Each row was made from one path, in order. Every step used is in the known rows, and no mark comes twice. Write each row's path.
Known rows
rato-gusab-zalan-kifeto-denalu: |   2 |  11 |  -6 |  16 |   7 |  33 |  50 | -24 |  -7 | -26 | -65 |   9 | -21 |  -4 |  -2 |  -6 | -25 |  26 |  11 | -37 | -10 |   7 |  -1 |  -6 | -29 |  27 |  24 |  54 |   9 |  27 |
gusab-rato-nidaf: | -20 |   9 |  -3 |   5 |  12 |  24 |  26 | -41 |   3 | -26 | -25 |  10 | -11 |  15 |   7 |  34 | -40 |  49 | -20 |  -8 |  26 |  10 | -21 |  -3 |  18 |   8 | -24 | -51 | -31 |   8 |
denalu-kifeto-zalan-gusab-rato-lapa: | -13 | -14 |  36 |  -8 | -13 |  32 |  17 | -46 |  34 |  12 |  -8 |  -2 | -31 |  11 |  -8 |  25 | -32 |  24 |  -5 | -21 |  27 |  11 | -11 |  -8 |  -1 |  44 |   5 | -48 |   9 |   3 |
nidaf-tuze-gusab: |  -5 |  16 | -20 | -22 | -20 |   9 |  25 | -22 |  35 |  -2 | -31 |  14 |  -8 |  56 |  -3 |  -5 | -29 |  14 |  -1 | -10 |   5 |   7 | -20 |   4 |  -4 | -11 | -11 | -35 | -17 |  15 |
denalu-nidaf: | -18 |  16 |  33 |   8 |   4 |  16 |  37 |  -7 |   6 | -17 | -37 |  17 | -37 |  11 |   8 |   5 | -40 |  31 |  -2 | -13 |  -2 |  24 | -27 |  -7 |  21 |  20 |   5 | -34 | -13 |  11 |
zalan-kifeto-denalu-nidaf-tuze-gusab-rato-lapa: | -28 |  33 |  51 | -10 | -16 |  27 |  24 | -33 |  -7 | -15 | -37 |   1 | -40 | -27 |   5 |  11 | -36 |  27 |   1 |   4 |  37 |   3 |   2 |   4 |  25 |   0 | -11 | -10 |  11 |  -5 |
zalan-nidaf-tuze-gusab-rato-lapa: | -24 |  25 |  15 | -19 | -24 |  22 |   6 | -34 |  20 |  -2 | -10 |   2 | -19 |  21 | -10 |   7 | -33 |  15 | -10 |  -7 |  29 | -14 | -11 |  16 |  26 | -12 | -33 | -46 |   1 |  -3 |
kifeto-denalu-nidaf-tuze-gusab-rato: | -15 |  28 |  20 | -12 |  -7 |  15 |  24 | -25 |   9 | -23 | -38 |   4 | -36 |  19 |  26 |  10 | -42 |  26 |  12 |  14 |  45 |  -7 |  -2 | -14 |  -3 | -12 |  -9 |  -7 |  -1 |   5 |
lapa-rato-nidaf-tuze-gusab-zalan-kifeto: | -31 |  44 | -31 | -18 |  -9 |  27 |  20 | -27 |  -7 |  -6 | -37 |  24 | -16 |  -8 |   3 | -11 | -23 |  21 | -29 |  12 |   9 |   3 | -18 |   9 |   2 |  -1 | -13 | -14 | -39 |  17 |
kifeto-zalan-nidaf-tuze-gusab: |   2 |  21 |  16 | -25 | -21 |  14 |  16 |  -8 |  25 |   7 | -15 |  12 | -16 |  55 | -12 | -17 | -20 |  15 |  28 | -10 |   6 | -16 | -19 |  -1 | -15 | -10 | -17 |   0 | -13 |  17 |
lapa-rato-nidaf-tuze-gusab: | -15 |  21 | -41 | -26 | -10 |  12 |  22 | -35 |  13 | -10 | -18 |  18 |  -6 |  42 |  12 |  -4 | -24 |  24 | -15 |  17 |  12 |  -3 | -21 |  13 |   4 | -13 | -35 | -50 | -48 |   3 |
lapa-rato-nidaf-tuze-gusab-zalan: | -29 |  31 | -77 | -21 | -16 |  21 |  10 | -24 |  24 | -10 | -30 |  21 | -11 |  42 |  12 |  -8 | -28 |  20 | -31 |  18 |   1 |  -6 | -17 |  12 |  -5 | -18 | -17 | -19 | -35 |  19 |
nidaf-tuze-gusab-rato-lapa: | -20 |  14 | -12 | -20 | -26 |  23 |   9 | -43 |  40 |  -1 | -21 |   2 | -17 |  20 |  -3 |  10 | -37 |  16 | -13 |  -7 |  23 |   5 |  -9 |  14 |  25 | -13 | -21 | -53 |   2 |   0 |
tuze-nidaf: |  -6 |  -7 |  -5 |   7 |  -1 |  24 |  40 | -29 |  -8 |  -9 | -29 |  11 | -11 |  42 |  -7 |   8 | -29 |  23 |   8 | -32 |   2 |   6 | -28 |   1 |  19 |  12 |  10 | -24 | -31 |  11 |
zalan-nidaf: | -10 |  15 |  32 |   8 |  -1 |  18 |  37 | -14 | -11 |  -9 | -19 |  15 | -20 |  28 |  -9 |  -6 | -25 |  21 |   3 | -30 |   4 |  -2 | -28 |  -4 |  14 |  20 |  -9 | -19 | -24 |  14 |
lapa-rato-gusab-zalan-nidaf: | -11 |  22 | -27 |   6 |   8 |  28 |  28 | -21 |   4 |  -7 | -22 |  12 | -22 |  22 |   4 | -28 | -22 |  14 | -10 |  -9 |  -8 | -19 | -22 |   7 | -19 |  18 |  -3 |   4 | -15 |  15 |
gusab-zalan: | -17 |   9 | -41 |   7 | -15 |  30 |  26 | -15 |  30 | -13 | -50 |  20 | -19 |  35 |  -2 |   0 | -35 |  18 | -17 | -29 | -13 |  18 | -22 |  -2 |   1 |   8 |  18 |  -5 |  -7 |  34 |
denalu-nidaf-tuze: | -18 |  19 |  29 |   2 |  -5 |  13 |  23 |  -4 |  14 | -21 | -28 |  30 | -41 |  23 |  -2 | -14 | -38 |  32 |  15 |  10 |   3 |  -6 | -26 |  -1 |  19 |  16 |  -6 | -32 | -11 |  10 |
zalan-kifeto: |  -8 |  13 |  35 |   7 |   1 |  24 |  50 | -28 |  -5 |  -5 | -43 |  19 | -20 | -17 | -11 |  -2 | -27 |  25 |   0 | -34 |   7 |  35 | -24 |  -5 |  16 |  32 |  11 | -22 | -23 |  17 |
lapa-rato: |  -3 |  -5 | -19 |  -1 |  -2 |  24 |  45 | -41 |  11 |  -5 | -27 |  25 | -21 |   7 |  15 | -21 | -27 |  16 |  -3 |  -8 |  11 |  16 | -26 |  -1 |  11 |  18 |   9 | -49 | -45 |   4 |
zalan-kifeto-denalu-nidaf: | -12 |  22 |  69 |  18 |  11 |  21 |  59 |  -9 | -35 | -27 | -55 |  16 | -48 | -26 |   8 |   3 | -31 |  39 |  15 | -17 |  10 |  20 | -11 | -19 |  13 |  33 |  14 |  24 |  -9 |  12 |
lapa-rato-gusab-zalan-kifeto: |  -8 |  20 | -29 |   2 |  10 |  35 |  37 | -37 |   5 |  -6 | -46 |  17 | -21 | -28 |   1 | -23 | -25 |  16 | -12 | -14 |  -7 |  14 | -19 |   8 | -19 |  30 |  21 |   0 | -14 |  17 |
denalu-kifeto-zalan-nidaf-tuze-gusab: |   0 |  34 |  42 | -25 | -18 |  16 |  16 | -12 |  18 |  11 |  -8 |  17 | -27 |  65 | -12 | -14 | -22 |  18 |  23 |  -3 |  11 | -15 | -24 | -11 | -21 |  -4 | -10 |   0 |  -7 |  13 |

Write each row's path
| -10 |  30 |  10 | -20 | -17 |   8 |  19 | -14 |  12 |   0 | -16 |  13 | -15 |  56 |  -6 | -12 | -24 |  11 |   5 |  -9 |  11 | -10 | -24 |   3 |   0 |  -8 | -26 | -19 | -21 |  12 | | zalan-nidaf-tuze-gusab
| -11 |  30 |  23 |  10 |   6 |  21 |  31 |  -2 |  -6 | -35 | -54 |  20 | -46 |  -2 |  -1 | -22 | -32 |  36 |  28 |   9 |  -7 | -20 |  -1 |  -3 | -17 |  25 |   9 |  47 |  18 |  20 | | rato-gusab-zalan-kifeto-denalu-nidaf-tuze
|  11 |   0 |  37 |  -1 |  -6 |  30 |  34 | -22 |  28 |   4 | -26 |  21 | -33 |  36 | -11 |  -2 | -29 |  34 |  25 | -26 |  -2 |  19 | -24 | -19 | -15 |  22 |  27 |  -7 |  -4 |  23 | | denalu-kifeto-zalan
| -17 |  38 |  48 | -11 |  -2 |  20 |  29 | -27 | -14 | -19 | -42 |   7 | -41 | -12 |  18 |   7 | -38 |  27 |  12 |  13 |  52 |   0 |  -3 | -14 |  -1 |  -1 |  -5 |   6 |  -4 |   4 | | zalan-kifeto-denalu-nidaf-tuze-gusab-rato
| -21 |  38 | -16 |  -8 | -15 |  24 |  20 |  -8 |   1 |   0 | -31 |   6 | -16 |  49 |  -3 |   0 | -27 |   8 | -25 | -29 |  -3 |   2 | -21 |  -1 |  -6 | -11 |  -7 |   7 | -13 |  25 | | tuze-gusab-zalan-nidaf
|  -9 |  28 |  -5 |   2 | -10 |  32 |  48 | -22 | -11 | -15 | -67 |   3 | -23 |   5 |   4 |   5 | -24 |  18 |  -6 | -34 |   3 |  22 |  -2 | -15 | -16 |   6 |  21 |  53 |  -5 |  30 | | tuze-gusab-zalan-kifeto-denalu
| -16 |   1 |  27 |  -9 |   4 |  19 |   6 | -32 |  20 |  -9 |  -3 |  18 | -28 |  32 |  -4 |  17 | -31 |  45 |  12 |  19 |  34 | -23 | -17 | -14 | -14 |  40 | -19 | -39 | -18 |  11 | | denalu-kifeto-zalan-gusab-rato-nidaf-tuze
| -17 |  -5 |  25 |  -5 |  15 |  26 |  21 | -42 |  11 |  -6 |  -6 |   2 | -21 |  23 |   4 |  41 | -33 |  46 | -10 |  -3 |  32 |   5 | -16 | -19 | -18 |  45 | -10 | -46 | -25 |  10 | | denalu-kifeto-zalan-gusab-rato-nidaf
|   3 | -20 |  31 |  -8 |  -5 |  22 |  35 | -26 |  28 |  15 | -14 |  14 | -26 |  44 |  -9 |  11 | -22 |  25 |  13 | -26 |   5 |  17 | -23 | -24 | -33 |  61 |  21 | -24 | -12 |  21 | | denalu-kifeto-zalan-gusab
| -12 |  37 |  42 | -12 |  -8 |  13 |  38 | -11 | -11 | -16 | -45 |  13 | -36 |   9 |   6 |  -4 | -28 |  26 |  13 |   5 |  15 |   7 | -10 |  -7 |  -1 |   3 |  -5 |  13 |  -9 |  10 | | zalan-kifeto-denalu-nidaf-tuze-gusab
| -31 |  54 |  14 | -12 | -12 |  24 |  23 |  -5 |   2 |  -8 | -53 |  20 | -37 |  -8 |  -1 |  -5 | -33 |  18 | -15 |  -1 |   6 |  18 | -18 |   3 |   5 |   4 |   6 |   4 |  -3 |  24 | | denalu-nidaf-tuze-gusab-zalan-kifeto
|  -6 |  19 | -15 |   4 |   5 |  29 |  37 | -25 |  10 | -10 | -53 |  12 | -14 |  -9 |  -9 |  -4 | -28 |  22 | -10 | -33 | -15 |  21 | -17 |   7 | -21 |  31 |  19 |  10 |   6 |  27 | | rato-gusab-zalan-kifeto
| -21 |  29 |   2 |   5 | -19 |  22 |   8 |   1 |   8 | -16 | -26 |  33 | -28 |  45 | -15 | -29 | -29 |  17 |   7 |  -5 |   0 | -34 | -22 |  -1 |   6 |   8 | -11 |   7 | -10 |  27 | | gusab-zalan-nidaf-tuze
| -11 |  25 | -25 |  -1 |  -4 |  22 |  12 | -16 |  11 | -14 | -19 |  27 | -27 |  30 |  -3 | -48 | -24 |  16 |  14 |  14 |  -2 | -47 | -21 |  12 | -18 |  15 | -13 |  -1 | -13 |  15 | | lapa-rato-gusab-zalan-nidaf-tuze
| -23 |  34 |  36 |  15 |  -6 |  24 |  28 |   3 | -16 | -31 | -55 |  29 | -51 |  -6 |   0 | -20 | -35 |  33 |  19 |   6 |   4 | -16 |  -6 | -13 |   5 |  22 |  11 |  41 |   2 |  22 | | gusab-zalan-kifeto-denalu-nidaf-tuze
| -15 |  33 |  16 | -18 |  -7 |  15 |  11 | -28 |  11 |  -6 | -16 |   8 | -20 |  30 |   6 |   1 | -34 |  16 |   1 |   2 |  45 | -18 | -16 |  -4 |   1 | -12 | -24 | -33 | -14 |   6 | | zalan-nidaf-tuze-gusab-rato
|  -9 |  29 |  -5 |  -2 | -19 |  27 |  34 | -15 |  -7 | -18 | -61 |  18 | -25 |  13 |  -3 | -11 | -22 |  17 |   7 | -18 |   5 |   0 |   1 | -10 | -16 |   3 |  12 |  53 |  -3 |  29 | | nidaf-tuze-gusab-zalan-kifeto-denalu
|  -4 |   5 | -72 |  -2 |   2 |  33 |  30 | -31 |  34 |  -9 | -41 |  15 | -15 |  20 |  14 | -20 | -29 |  14 | -14 |  -9 | -18 |   4 | -18 |  11 | -27 |  17 |  14 |  -7 |  -8 |  20 | | lapa-rato-gusab-zalan
| -22 |  20 | -19 | -12 |   6 |  19 |  26 | -44 |  12 | -16 | -25 |  -5 |  -4 |  24 |  16 |  43 | -37 |  39 | -34 |  -8 |  29 |  20 | -17 |   0 |   7 | -13 | -31 | -51 | -33 |   5 | | tuze-gusab-rato-nidaf
|   3 |   5 |  37 |  18 |   0 |  28 |  59 | -27 | -24 | -21 | -56 |  13 | -25 | -12 |  -4 |  -2 | -21 |  29 |  18 | -38 |   8 |  17 |  -6 | -17 |   2 |  33 |  17 |  29 | -16 |  18 | | zalan-kifeto-denalu
| -16 | -15 |   3 |  -2 |   0 |  19 |  29 | -40 |  21 |  -3 | -22 |   3 | -17 |  15 |  11 |  25 | -37 |  18 | -12 | -18 |  41 |  14 | -15 | -15 |  -8 |  47 |   3 | -60 | -21 |  11 | | zalan-gusab-rato
| -12 |  28 |  51 | -23 | -22 |  29 |   0 | -33 |  28 |   9 |  -3 |   4 | -35 |  28 | -15 |   2 | -32 |  22 |   9 |  -2 |  31 | -16 | -12 |   1 |   8 |  -6 | -18 | -24 |  15 |  -2 | | denalu-kifeto-zalan-nidaf-tuze-gusab-rato-lapa
| -13 |  28 |  13 |   7 |   8 |  25 |  29 | -12 | -12 | -31 | -46 |  27 | -51 | -21 |  14 | -38 | -30 |  31 |  23 |  26 |   0 | -26 |  -6 |   0 | -16 |  27 |  11 |  36 |   0 |  10 | | lapa-rato-gusab-zalan-kifeto-denalu-nidaf-tuze
|  10 |  -9 | -36 |  -2 |  12 |  22 |  47 | -46 |  25 |  -7 | -23 |  13 | -13 |  13 |  14 | -20 | -23 |  21 |   3 |  -8 |  -6 |   6 | -22 |  14 | -21 |  26 |   3 | -40 | -21 |   3 | | lapa-rato-gusab
| -18 |  33 | -10 |   0 |  -7 |  26 |  31 | -18 | -17 | -28 | -57 |  14 | -18 |  16 |  -2 |   5 | -22 |  33 |  -4 |  -7 |   4 |  -5 |   1 |  -7 | -12 |   0 |  -8 |  46 | -18 |  25 | | rato-nidaf-tuze-gusab-zalan-kifeto-denalu
|   2 |  19 |  65 |  -2 |  -9 |  21 |  15 |  -8 |  11 |  -4 |  -8 |  31 | -40 |  46 | -21 | -29 | -24 |  31 |  43 |  -2 |   9 | -32 | -28 | -13 |  -7 |  20 |  -3 |   5 |  -6 |  16 | | denalu-kifeto-zalan-nidaf-tuze
|   5 |  19 |  73 |   2 |   1 |  27 |  30 | -14 |  -2 |   5 | -10 |  19 | -35 |  34 | -17 | -11 | -24 |  31 |  27 | -26 |   5 |  -5 | -28 | -21 |  -9 |  23 |   9 |   7 | -10 |  17 | | denalu-kifeto-zalan-nidaf
| -15 |  19 | -26 | -20 | -11 |   7 |  21 | -23 |  25 | -13 | -24 |  11 |  -2 |  58 |   0 |  13 | -28 |  30 | -13 |   0 |   2 |   5 | -21 |  10 |   2 | -14 | -36 | -43 | -31 |  12 | | rato-nidaf-tuze-gusab
| -11 |  21 | -10 | -22 | -14 |  15 |  15 | -37 |  31 |  -8 | -28 |   8 | -14 |  29 |  10 |   9 | -39 |  15 |   0 |   3 |  39 |   3 | -14 |  -3 |  -1 | -15 | -12 | -44 | -13 |  10 | | nidaf-tuze-gusab-rato
| -11 |  24 | -14 |   2 |  -5 |  18 |   8 |  -3 |  20 | -18 | -26 |  22 | -24 |  50 | -15 | -30 | -27 |  21 |  15 |  -5 | -11 | -39 | -18 |  10 | -17 |  14 | -15 |  10 |   4 |  22 | | rato-gusab-zalan-nidaf-tuze
| -26 |  -3 |  -4 |  -4 |   2 |  11 |  11 | -30 |  11 | -20 | -11 |  15 | -15 |  23 |  -1 |  18 | -34 |  39 |  -8 |  14 |  31 | -19 | -15 |  -4 |   5 |  35 | -34 | -59 | -34 |   8 | | zalan-gusab-rato-nidaf-tuze
| -23 |  40 |  29 |   4 |  -3 |  26 |  43 |  -5 | -22 | -20 | -62 |   3 | -41 |  -8 |  14 |  11 | -32 |  25 |  -8 | -15 |   4 |  24 |  -6 | -15 |  -3 |   8 |  17 |  41 |  -1 |  21 | | tuze-gusab-zalan-kifeto-denalu-nidaf
| -30 |  43 | -20 | -13 | -12 |  24 |  17 | -17 |  -1 | -11 | -46 |  17 | -13 |   7 | -10 |   7 | -26 |  26 | -26 |  -7 |   0 |   9 | -16 |   7 |   1 |   1 | -15 |  -2 | -21 |  27 | | rato-nidaf-tuze-gusab-zalan-kifeto
| -17 |  33 | -22 |  -5 |  -6 |  29 |  35 | -30 | -23 | -24 | -50 |  19 | -24 |  -2 |  11 | -12 | -17 |  26 |  -6 |   9 |  13 | -11 |   0 |  -3 | -11 |   1 |  -7 |  37 | -33 |  17 | | lapa-rato-nidaf-tuze-gusab-zalan-kifeto-denalu
